Known rows, with every way that one mark hangs from another
{pirid {buge duniz kamov}}: [ 0.60 -2.01 -0.53 -0.66  2.88  1.35  0.85 -0.78  0.89 -2.55  0.25 -2.74
  0.11 -0.13  1.50 -3.38 -1.96  1.33  3.49  3.06 -0.76  0.94 -0.92 -0.24]
{vaner {kamov {biru {pirid buge}}} pepa}: [ 1.07  0.94 -0.79  0.23  1.48  0.13  1.38  1.91 -1.46 -4.51  2.12 -2.75
 -4.28 -1.45 -1.85  0.32 -1.21 -1.84  4.19 -0.15 -0.67 -1.90  1.26  1.20]
{pirid biru {buge kamov}}: [-1.14 -0.75 -1.39  1.99  3.28  2.26 -1.10 -2.33 -0.47  1.31 -0.78 -2.17
 -0.12  0.31  1.65 -2.92 -2.16  1.12  1.49  2.66 -0.85 -0.56 -1.38 -0.80]
{biru {kamov {buge duniz}} pari}: [-1.26 -1.02 -0.56 -1.24  2.06  0.29  2.76 -3.58 -0.21 -0.26 -4.05  0.76
 -1.99 -1.00 -0.94 -2.88 -5.10 -0.43  3.41 -1.68  1.43  4.80 -1.97  0.45]
{pari {biru {kamov vaner}}}: [ 0.80 -3.11  1.82  1.79  1.63  1.54  1.23  0.47 -2.35 -0.05 -1.29  2.27
 -3.03 -1.46  0.18  0.23  0.14  2.00  0.50 -0.61 -1.70  2.23 -0.98  1.98]
{pirid biru {buge duniz kamov}}: [-0.49 -1.24 -0.78  1.24  3.19  2.04  0.82 -1.69  0.42  0.51 -1.27 -3.04
 -0.54  0.60  1.26 -4.55 -2.54  2.14  2.68  3.29 -1.02 -0.60 -1.62 -0.88]
{pepa {vaner kamov}}: [-1.65  2.14  0.29  0.81 -1.63  0.74  0.42  1.24 -1.58  0.33  2.06  0.22
  0.68  1.15 -2.43 -0.82 -0.67 -2.52  2.36  2.11  0.73 -1.61  0.53  0.37]
{buge kamov}: [ 0.29 -0.50 -0.40  0.37  0.38  2.56 -1.27  0.13 -0.09 -0.70  1.30 -1.79
  0.82 -1.38  0.45 -1.42 -1.32 -0.50  2.24  0.72 -0.10 -0.58 -0.97 -0.51]
{pirid {biru {kamov {vaner pepa}}} buge}: [-1.53 -0.97 -1.18  2.13  3.61  2.19  0.57 -2.37 -1.23 -0.50 -2.79 -0.91
 -2.62  1.05  0.17 -1.85 -2.71  1.58  1.35  1.26 -2.28  2.43 -1.04  0.38]
{pepa {vaner {kamov buge}}}: [-1.79  1.69 -0.49  0.44 -1.37  0.78  1.46  0.45 -0.96  1.00  1.46  0.51
  1.75  1.48 -2.74 -1.39 -1.47 -2.55  2.64  1.66  0.74 -0.72 -0.32 -0.12]
{kamov vaner}: [-1.06 -0.44 -0.22  0.26 -0.20  2.06  1.51  0.95  0.06 -0.75  0.12  1.87
 -0.81 -0.49  0.05  0.97  0.16  0.70 -0.61  0.87 -2.12  2.00 -0.89  0.89]
{kamov buge vaner}: [-1.24 -1.38 -1.78 -0.51  0.23  1.94  3.55 -0.52  1.21  0.73 -0.91  2.51
  1.04  0.34 -0.60 -0.25 -1.48  0.79 -0.10 -0.09 -2.02  4.01 -2.58 -0.33]
{biru pari {pirid buge}}: [-1.37 -0.15  1.22 -1.45  2.42 -1.17 -0.28 -2.83 -1.49 -0.34  0.69  0.41
 -1.70 -4.17  1.58 -2.03 -1.24 -1.38  1.62  0.81  0.13  2.27 -1.34  1.66]
{pari {biru kamov pirid}}: [ 1.86 -2.31  2.98  1.27  1.82 -0.28  0.47  0.05 -2.93  0.06 -0.40  1.25
 -2.89 -2.97  0.07 -1.37  0.66  1.00  1.13 -1.58 -1.32  1.02 -1.49  1.78]
{biru {kamov vaner} pari pirid}: [-1.60  0.29  1.58 -0.65  1.75  0.96  1.07 -2.19 -2.82 -1.28 -1.38  2.18
 -3.96 -4.73 -0.53 -1.89 -2.73 -1.81  2.31 -1.57 -0.84  4.82 -2.59  2.39]
{duniz buge}: [ 0.43  0.99 -0.51 -0.93 -0.18 -0.01  2.61  0.26 -0.35  2.99  0.06 -1.06
  0.48  0.60 -1.26 -0.16  0.89 -0.36  1.14 -1.87 -1.20 -0.07 -2.38  0.43]
{vaner {kamov biru} pepa}: [ 0.94  0.86 -1.30  0.45  0.47  0.89  1.47  2.23 -1.04 -3.98  1.57 -2.54
 -4.02 -0.41 -2.32  1.34 -1.44 -1.68  3.68 -0.38 -0.13 -2.21  1.93  1.02]
{duniz {buge {kamov biru vaner} pari}}: [ 1.10  0.32 -0.82  1.47 -1.55  3.92  3.19  0.93 -0.21  2.89  1.28 -1.73
 -0.05 -1.09  0.06 -0.53 -0.16 -0.31  4.17 -1.73 -2.65  0.30 -5.73  1.97]
{biru kamov pirid}: [ 0.89  0.89  1.45 -0.06  1.65 -0.69  0.09 -0.81 -2.15 -1.49 -0.76 -0.21
 -2.27 -2.58 -1.04 -2.59 -1.09 -1.34  2.07 -2.41 -0.83  2.03 -1.78  0.47]
{duniz {buge {kamov vaner} pari}}: [ 0.98 -0.45 -0.52  1.15 -1.90  3.97  2.07  1.24 -0.34  2.70  1.52 -1.31
  1.41 -0.46 -0.37 -0.89 -0.35 -0.78  3.43 -1.32 -3.00 -0.24 -5.09  1.31]
{pepa {vaner {kamov biru buge}}}: [-1.56  2.45 -0.87  0.69 -0.97  0.73  2.44  0.08 -0.82  1.27  1.17  0.08
  0.31  0.92 -2.08 -1.08 -1.21 -2.07  3.34  1.20  1.11 -0.26 -0.93  0.53]
{pari biru}: [ 1.15 -2.79  1.99  1.26  0.70  0.20  0.39  0.60 -1.49  1.12  0.10  1.39
 -1.33 -1.30  0.82  0.51  1.34  1.95 -0.30  0.05 -0.75 -0.22 -0.14  1.40]
{vaner {kamov biru {buge duniz}} pepa}: [ 1.24  0.02 -1.96 -0.40  0.80  0.59  4.27  1.68  0.43 -3.72  0.20 -2.53
 -3.04  0.34 -2.99 -0.45 -2.93 -1.00  4.94 -0.65 -0.22 -1.04  0.42 -0.01]
{kamov biru buge}: [ 0.10  0.66 -2.25 -0.25  1.21 -0.16  4.14 -2.35  1.65  1.83 -1.64 -0.27
 -0.92 -0.20  0.54 -0.50 -1.13  0.92  1.97 -1.97  0.81  2.95 -2.93  0.22]
{buge duniz {kamov vaner} pari}: [ 1.66 -2.77  0.85  2.09 -2.52  5.44  2.02  2.24  1.19 -1.72  1.28 -1.47
  0.47 -1.32  0.59 -3.16 -2.38  0.70  5.20  1.83 -2.88 -0.38 -4.22  0.88]
{pari {biru kamov {pirid buge}}}: [ 1.50 -2.75  2.53  1.08  3.05 -0.38  0.31 -0.60 -3.04 -0.41 -0.51  0.99
 -2.97 -2.78  0.87 -1.70  0.24  1.46  1.41 -0.66 -1.57  1.81 -1.48  1.90]

Rows
[-0.25 -0.89 -0.01  0.85  1.01  2.40  1.29 -0.02 -1.08 -3.46 -1.64  0.22
 -2.80 -0.34 -1.48  0.28 -2.08 -0.01  2.01 -1.20 -2.02  3.68 -0.58  1.16]	{biru {kamov {vaner pepa}}}
[ 1.91 -1.64  0.46  1.67 -1.41  3.09  1.50  1.14 -1.11  3.60  1.59 -1.61
  1.12 -0.93 -0.16 -1.11  0.24 -0.10  3.61 -1.70 -2.31 -1.40 -4.72  1.38]	{duniz {buge kamov {pari biru}}}
[-0.47  1.99  0.55 -0.45  1.24 -0.85  1.99 -2.17 -0.70  0.75 -0.10 -0.22
 -4.05 -4.32  1.43 -0.28 -0.07 -0.51  2.26 -1.30  1.09  1.85 -2.08  2.53]	{kamov {biru pari pirid}}
[-2.26  0.62 -0.18  1.75  1.53  1.16  0.02 -3.12 -1.70  2.53 -3.64  0.38
 -2.58 -0.58 -0.49 -1.76 -3.07 -0.17  0.74 -0.73  0.60  1.02 -1.12  0.44]	{pirid {biru kamov pari}}
[ 0.53  1.16 -1.18 -0.68  1.36 -1.04  4.13 -2.17  0.85  1.65 -0.74 -0.15
 -1.31 -2.03  0.43 -1.54 -0.42  0.25  2.29 -2.45  0.12  2.79 -3.80  0.36]	{kamov {biru pirid} buge}
[ 1.06 -0.73  0.96  0.66  0.87  0.92 -1.01 -0.42 -0.93 -0.86  2.29 -1.38
  0.34 -2.92  1.47 -2.89 -0.44 -0.97  2.89  0.69 -1.87 -0.11 -2.86  0.50]	{biru {pirid {buge kamov pari}}}
[-2.29  2.30 -0.74  0.53 -0.95  0.72  2.39 -0.64 -0.92  1.41  0.99  0.41
 -0.24  0.33 -1.87 -0.99 -1.80 -2.32  3.57  1.29  1.70  0.32 -0.86  1.05]	{pepa {vaner {kamov {biru pari} buge}}}
[-1.10  1.03 -0.11  1.04 -2.33  1.16  2.25  1.02 -0.70  0.90  1.49  0.18
  1.75  1.66 -2.66 -2.16 -1.76 -2.16  3.85  1.84  0.29 -1.12 -1.22  0.08]	{pepa {vaner {kamov {buge duniz pari}}}}
[ 1.15 -2.12 -0.70  0.31 -1.48  0.70  3.68 -0.40  2.09  1.05 -1.20 -0.10
  2.16  1.18 -0.51 -2.85 -2.49  0.67  2.87 -0.57 -0.91  0.98 -3.58 -0.82]	{kamov {buge duniz pari}}
[-2.44 -0.83 -1.18  1.39  3.47  2.26 -1.15 -3.64 -0.73  1.78 -1.21 -1.46
 -0.87 -0.97  1.93 -2.96 -3.42  0.53  2.02  2.77  0.09  0.41 -1.36  0.12]	{pirid {biru pari} {buge kamov}}
[-1.26  0.57 -2.10 -0.76  1.41 -0.23  4.04 -3.76  1.20  2.26 -2.03  0.46
 -1.72 -1.50  0.92 -0.40 -2.38  0.40  2.41 -1.82  1.81  3.95 -2.90  1.03]	{kamov {biru pari} buge}
[ 2.81 -3.77  2.60  2.29 -2.27  1.55  2.56  1.98  0.15  0.26 -0.10 -0.02
 -0.70 -0.39  0.71 -1.96 -0.17  2.15  3.12  0.64 -2.03 -1.44 -2.70  1.81]	{buge duniz {pari biru}}
[ 3.14 -3.39  3.43  2.13 -2.10  0.99  2.57  1.94 -0.33  0.06  0.58 -0.03
 -0.86 -1.80  0.60 -2.72  0.23  1.58  3.41  0.24 -2.51 -1.49 -3.31  1.90]	{buge duniz {pari {biru pirid}}}
[ 1.23 -2.20 -1.07  1.39 -0.84  1.73  1.30  2.42 -1.11 -2.63  1.64 -1.00
 -0.57  0.60 -2.90  0.04 -2.68 -1.90  3.80 -0.64 -1.43 -2.30  0.31  0.00]	{vaner {kamov {buge {pari biru}}} pepa}
[ 0.95 -3.38  0.37  2.12  0.97  1.09 -0.37 -0.58 -0.67  0.08  0.54  0.03
  0.00  0.14  2.48 -0.71 -0.34  1.52  1.75  1.63 -1.60  0.48 -1.75  1.56]	{pirid {buge {pari biru}}}
[ 2.76 -1.37  0.41  2.19 -1.85  4.02  2.36  0.90  1.53 -0.98  0.67 -3.33
 -0.84 -1.66  1.31 -3.23 -2.27  0.88  6.53  0.58 -1.03 -1.06 -4.40  1.35]	{buge duniz {kamov biru} pari}
[ 0.64 -3.62  1.05  1.29  1.83  1.42  2.25 -0.23 -1.76  0.63 -1.78  2.55
 -2.07 -1.03 -0.10 -0.43 -0.73  2.09  0.75 -1.02 -1.59  3.17 -1.77  1.51]	{pari {biru {kamov buge vaner}}}
[ 1.17 -2.53  2.92  1.33  1.83  0.72  1.23  0.55 -3.10 -0.24 -0.35  2.28
 -3.27 -3.36  0.13 -0.86  0.78  1.39  0.80 -1.11 -2.31  2.05 -1.82  2.20]	{pari {biru {kamov vaner} pirid}}
[-1.51 -1.43 -1.28  2.11  2.97  3.70 -0.29 -1.58 -0.39 -0.16 -0.30 -2.08
 -0.87 -0.01  1.12 -2.07 -2.26  1.41  1.81  2.96 -2.39  0.54 -1.32 -0.11]	{pirid biru {buge {kamov {vaner pepa}}}}
[-1.45  1.33 -0.46  1.30 -2.39  1.34  1.29  0.71 -0.99  1.30  1.64  0.44
  2.02  1.50 -2.51 -1.51 -1.53 -2.59  3.18  1.55  0.35 -1.11 -1.13  0.06]	{pepa {vaner {kamov {buge pari}}}}
[-1.28  2.26 -0.54  0.34 -1.05  0.58  3.43  0.38 -0.34  0.80  0.88 -0.30
 -0.05  1.19 -2.36 -1.82 -1.40 -1.76  3.91  1.57  1.05 -0.20 -1.02  0.47]	{pepa {vaner {kamov biru {buge duniz}}}}
[-1.43  1.50 -0.15  0.02 -1.42  0.62  2.36  0.84 -0.57  0.66  1.15  0.10
  1.43  1.62 -2.87 -2.11 -1.60 -1.96  3.21  2.01  0.70 -0.74 -0.42 -0.27]	{pepa {vaner {kamov {buge duniz}}}}
[ 0.55 -1.20 -1.53  1.03 -0.93  2.77  7.16 -0.36  2.30  0.80 -1.57  1.05
 -1.71 -0.34  0.61 -1.19 -1.76  2.21  3.70 -0.61 -2.25  4.18 -5.61  1.60]	{kamov biru {buge duniz pari} vaner}
[-1.66 -0.52  0.97 -1.17  2.51  0.79 -0.33 -2.49 -1.51 -0.88  1.35  0.16
 -1.54 -4.99  1.85 -2.39 -1.91 -1.29  2.52  1.42 -0.58  2.61 -2.07  1.70]	{biru pari {pirid {buge {kamov vaner}}}}
[ 1.01  1.64 -1.12  0.94  0.76 -0.17  1.05  1.57 -1.78 -0.62  1.52 -0.58
 -3.04 -1.10 -0.27 -0.99 -0.79 -1.68  2.96 -0.04  0.31 -2.47 -1.05  0.96]	{vaner {kamov {biru {pirid {buge pari}}}}}
[ 1.26  1.39 -0.44  0.33  0.56  0.26  1.36  2.36 -1.55 -4.17  2.15 -2.53
 -4.23 -1.74 -2.42  0.65 -1.00 -2.19  4.04 -0.81 -0.56 -2.32  1.27  1.10]	{vaner {kamov {biru pirid}} pepa}
[-2.50 -0.41 -1.04  1.55  4.05  0.88 -0.16 -4.47 -1.62  1.49 -3.57 -0.41
 -2.66  0.09  1.12 -2.56 -3.75  0.77  1.51  1.10  0.23  2.36 -1.18  0.61]	{pirid {biru kamov pari} buge}
[ 0.90 -0.18 -2.05  1.42 -0.73  1.00  3.70 -1.84  1.49  2.49 -1.23 -0.12
 -0.28 -0.11  0.98 -0.57 -1.53  0.64  3.16 -2.20 -0.04  2.12 -4.49  0.81]	{kamov biru {buge pari}}
[-0.55 -0.70 -0.54  1.36  3.91  0.46  1.86 -2.40 -0.39  0.11 -3.75 -1.81
 -2.43  1.64  0.31 -4.21 -2.96  2.26  2.34  1.64 -0.98  1.34 -1.34 -0.38]	{pirid {biru kamov} {buge duniz}}
[ 1.81 -3.81  0.93  1.57  1.48  1.09  1.61 -0.38 -0.30 -1.38 -0.86 -0.61
 -1.06  0.38  1.80 -2.60 -1.46  2.28  3.52  1.83 -1.83  1.10 -2.13  1.62]	{pirid {buge duniz {pari {biru kamov}}}}
[ 1.80 -0.66  0.99  0.14  0.49 -0.08  2.70 -1.13 -0.72 -0.72 -1.72 -0.20
 -0.74 -1.78 -1.42 -4.60 -2.79 -0.95  4.01 -2.79 -1.49  2.76 -4.40  0.00]	{biru {kamov {buge duniz pari}} pirid}
[-0.89  0.65  1.71 -0.82  1.88 -0.60  0.02 -2.91 -2.75 -0.81 -1.51  0.90
 -3.38 -4.45 -0.47 -2.53 -2.77 -2.23  2.67 -2.16  0.62  3.41 -1.94  1.71]	{biru kamov pari pirid}
[ 0.12 -2.69 -0.82  0.54 -1.62  2.91  5.10  0.62  2.01  0.28 -1.11  1.77
  1.25  0.62 -0.48 -1.89 -2.24  1.25  2.24  0.31 -3.09  3.03 -4.46  0.14]	{kamov {buge duniz pari} vaner}
[ 1.18 -0.60  0.17  3.14 -1.81  5.20  0.74  0.92 -0.17 -0.14  2.36 -0.97
 -1.12 -3.69  1.82 -1.24 -0.90 -0.39  4.72 -0.14 -2.57  0.41 -5.35  2.31]	{buge {kamov {biru pirid} vaner} pari}
[ 1.09 -0.59 -1.63  0.23 -0.77  0.38  2.35  2.03 -0.18 -0.13  0.13  0.24
  0.35  1.53 -1.97 -2.39 -2.92 -1.38  2.88  0.15  0.11 -2.49 -1.28 -1.12]	{vaner {kamov {buge duniz pari}}}
[ 1.62 -0.22  0.14 -0.17  1.09  2.08  2.89  0.21  1.56 -1.75 -0.02 -3.46
 -1.87 -1.79  0.76 -3.09 -1.61  1.29  4.96  1.07  0.12  0.01 -2.11  0.56]	{buge duniz {kamov biru}}
[-2.05  0.00 -0.60  1.07  1.75  0.83  2.03 -3.47 -0.69  2.76 -4.40  0.29
 -1.86 -0.07 -0.95 -3.11 -4.10  0.36  1.66 -1.01  0.55  1.92 -2.03 -0.35]	{pirid {biru {kamov {buge duniz}} pari}}
[ 0.31  0.21 -0.68 -1.11  1.14  0.69  7.45 -0.75  1.83  0.16 -1.14  0.83
 -2.66 -2.31  0.11 -2.21 -0.71  1.78  2.75 -0.79 -2.15  4.80 -4.82  1.19]	{kamov {biru pirid} {buge duniz} vaner}
[ 0.54 -0.02 -1.84 -0.98  0.61 -0.40  2.73  1.67 -0.14 -0.46 -0.15  0.09
 -0.16  1.45 -2.42 -2.31 -2.66 -1.28  2.17  0.30  0.83 -1.82 -0.16 -1.64]	{vaner {kamov {buge duniz}}}
[-0.45  0.10 -1.49 -1.51  1.46 -0.40  6.02 -3.19  2.05  1.30 -2.81 -0.33
 -2.28 -1.40  0.63 -1.84 -2.75  1.25  3.62 -1.02  1.70  3.95 -3.08  0.95]	{kamov {biru pari} {buge duniz}}
[ 0.94 -3.42  1.95  1.76  1.48  1.87  1.23  0.59 -2.27 -1.36 -1.02  1.55
 -3.28 -1.61 -0.24  0.69 -0.05  2.02  1.09 -0.64 -2.19  2.30 -0.50  2.24]	{pari {biru {kamov {vaner pepa}}}}
[ 0.66  1.49  0.01 -0.09  2.05 -0.97  1.91 -1.46 -0.26 -0.24  0.32 -1.16
 -3.28 -2.68  1.86 -0.79  0.88  0.60  2.14 -0.54 -0.15  1.56 -1.97  1.80]	{kamov {biru {pirid buge}}}
[ 1.66 -3.51  0.23  0.88 -0.89  0.96  3.90 -0.15  1.31  1.61 -1.15  0.60
  1.44  0.53 -0.03 -2.59 -1.74  1.56  2.73 -0.52 -1.25  0.86 -3.64 -0.04]	{kamov {buge duniz {pari biru}}}
